Known rows, with every way that one mark hangs from another:
K531{K309{K648{K98 K471 K911}}}: [-0.16 -0.10 -0.23 -0.08  0.06 -0.12 -0.05 -0.10 -0.19  0.05  0.09 -0.39
  0.04 -0.07  0.16]
K856{K648}: [-0.02  0.04 -0.08 -0.06  0.02  0.08  0.04 -0.11 -0.06  0.05 -0.02  0.03
  0.03 -0.12 -0.01]
K245{K648{K471 K911}}: [-0.18  0.03 -0.20 -0.01  0.08 -0.08  0.20 -0.13 -0.04 -0.07  0.08  0.02
  0.22 -0.13  0.17]
K911{K648{K98 K309 K471}}: [-0.26  0.00 -0.10 -0.10  0.13 -0.06  0.19 -0.13 -0.24  0.04  0.20 -0.39
  0.16  0.03  0.29]
K471{K648{K36 K98 K309{K531} K911}}: [-0.55 -0.09 -0.20 -0.12  0.03  0.05  0.41 -0.32 -0.25 -0.05  0.12 -0.27
  0.21 -0.25  0.24]
K245{K648{K98 K309}}: [-0.07  0.01 -0.13  0.07  0.16 -0.10  0.10 -0.04 -0.08 -0.16  0.17 -0.10
  0.20 -0.18  0.19]
K309{K648{K36}}: [-0.13 -0.03 -0.02 -0.01  0.02  0.07  0.03 -0.09 -0.10 -0.13 -0.01 -0.23
  0.06 -0.05  0.01]
K309{K531 K648{K36 K98 K471 K911}}: [-0.35 -0.12 -0.32 -0.02  0.05  0.00  0.10 -0.33 -0.33  0.01  0.01 -0.42
  0.16 -0.06  0.27]
K245{K648}: [ 0.01  0.02 -0.06  0.07  0.02 -0.08  0.03  0.04  0.06 -0.16  0.03  0.11
  0.13 -0.17 -0.01]
K245{K648{K36 K98 K309{K531} K471 K911}}: [-0.40 -0.04 -0.29 -0.04  0.19 -0.09  0.38 -0.29 -0.24 -0.06  0.20 -0.30
  0.31 -0.21  0.29]
K911{K648{K36 K309{K531} K471}}: [-0.46 -0.07 -0.05 -0.18  0.03 -0.02  0.30 -0.19 -0.24  0.02  0.08 -0.33
  0.14 -0.06  0.06]
K245{K648{K98}}: [ 0.07  0.04 -0.12  0.12  0.09 -0.10 -0.01  0.03 -0.01 -0.15  0.11 -0.03
  0.16 -0.15  0.12]
K471{K648{K98}}: [-0.10  0.02 -0.09 -0.03 -0.02  0.04  0.08 -0.11 -0.08 -0.07  0.09 -0.08
  0.09 -0.12  0.14]
K648{K309{K531} K471}: [-0.28 -0.10 -0.16 -0.16  0.05 -0.04  0.12 -0.25 -0.24  0.11  0.02 -0.11
  0.07 -0.02  0.11]
K911{K648{K36 K98 K309{K531} K471}}: [-0.41 -0.06 -0.12 -0.13  0.10 -0.04  0.28 -0.20 -0.31  0.04  0.16 -0.47
  0.17 -0.04  0.20]
K471{K648{K309}}: [-0.30 -0.03 -0.03 -0.15 -0.02  0.05  0.20 -0.16 -0.10 -0.10  0.06  0.02
  0.09 -0.17  0.06]

Rows:
[-0.18 -0.03 -0.26  0.00  0.12  0.01  0.05 -0.24 -0.25 -0.01  0.10 -0.35
  0.15  0.03  0.37] | K309{K648{K98 K471 K911}}
[-0.45  0.02 -0.21 -0.13  0.31  0.04  0.52 -0.37 -0.31  0.10  0.32 -0.54
  0.26  0.00  0.43] | K648{K36 K98 K309 K471 K911}
[-0.49 -0.13 -0.27 -0.16  0.08 -0.05  0.29 -0.34 -0.28  0.13  0.04 -0.16
  0.13 -0.05  0.26] | K648{K309{K531} K471 K911}
[-0.26 -0.11 -0.09 -0.09  0.00 -0.07  0.04 -0.05 -0.10 -0.05  0.01 -0.32
  0.03 -0.15 -0.03] | K531{K309{K648{K36 K911}}}
[-0.08 -0.15 -0.22  0.09 -0.06 -0.05 -0.23 -0.13 -0.22 -0.06 -0.10 -0.21
  0.02 -0.08  0.13] | K309{K531 K648{K98}}
[-0.21  0.07 -0.21  0.02  0.20 -0.05  0.33 -0.19 -0.12 -0.08  0.22 -0.25
  0.29 -0.12  0.27] | K245{K648{K36 K98 K471 K911}}
[-0.49 -0.03 -0.06 -0.11  0.16  0.05  0.47 -0.23 -0.14 -0.01  0.14 -0.29
  0.17 -0.11  0.16] | K648{K36 K309 K911}
[-0.42 -0.01 -0.15 -0.05  0.25  0.03  0.45 -0.25 -0.22  0.01  0.25 -0.47
  0.22 -0.08  0.34] | K648{K36 K98 K309 K911}
[-0.35 -0.10 -0.03 -0.11  0.04  0.02  0.25 -0.18 -0.17  0.00  0.02 -0.20
  0.07 -0.13 -0.03] | K648{K36 K309{K531}}
[-0.34  0.02 -0.13 -0.07  0.04  0.09  0.36 -0.21 -0.13 -0.07  0.15 -0.23
  0.18 -0.17  0.21] | K471{K648{K36 K98 K911}}
[-0.39  0.05 -0.25 -0.18  0.27  0.11  0.46 -0.39 -0.32  0.13  0.24 -0.40
  0.23 -0.12  0.34] | K856{K648{K36 K98 K309 K471 K911}}
[-0.36  0.02 -0.05 -0.14  0.17  0.00  0.34 -0.17 -0.25  0.01  0.25 -0.50
  0.20  0.01  0.24] | K911{K648{K36 K98 K309 K471}}
[-0.52 -0.07 -0.29 -0.13  0.22  0.00  0.45 -0.41 -0.37  0.12  0.21 -0.50
  0.23 -0.05  0.38] | K648{K36 K98 K309{K531} K471 K911}
[-0.18  0.04 -0.04 -0.07  0.02  0.10  0.22 -0.14 -0.10 -0.09  0.14 -0.19
  0.13 -0.14  0.10] | K471{K648{K36 K98}}
[-0.27  0.00 -0.22 -0.03  0.16  0.05  0.19 -0.28 -0.26 -0.03  0.14 -0.47
  0.18  0.01  0.34] | K309{K648{K36 K98 K471 K911}}
[-0.24 -0.04 -0.20 -0.06  0.05  0.02  0.06 -0.23 -0.19 -0.03  0.01 -0.21
  0.12  0.01  0.24] | K309{K648{K471 K911}}
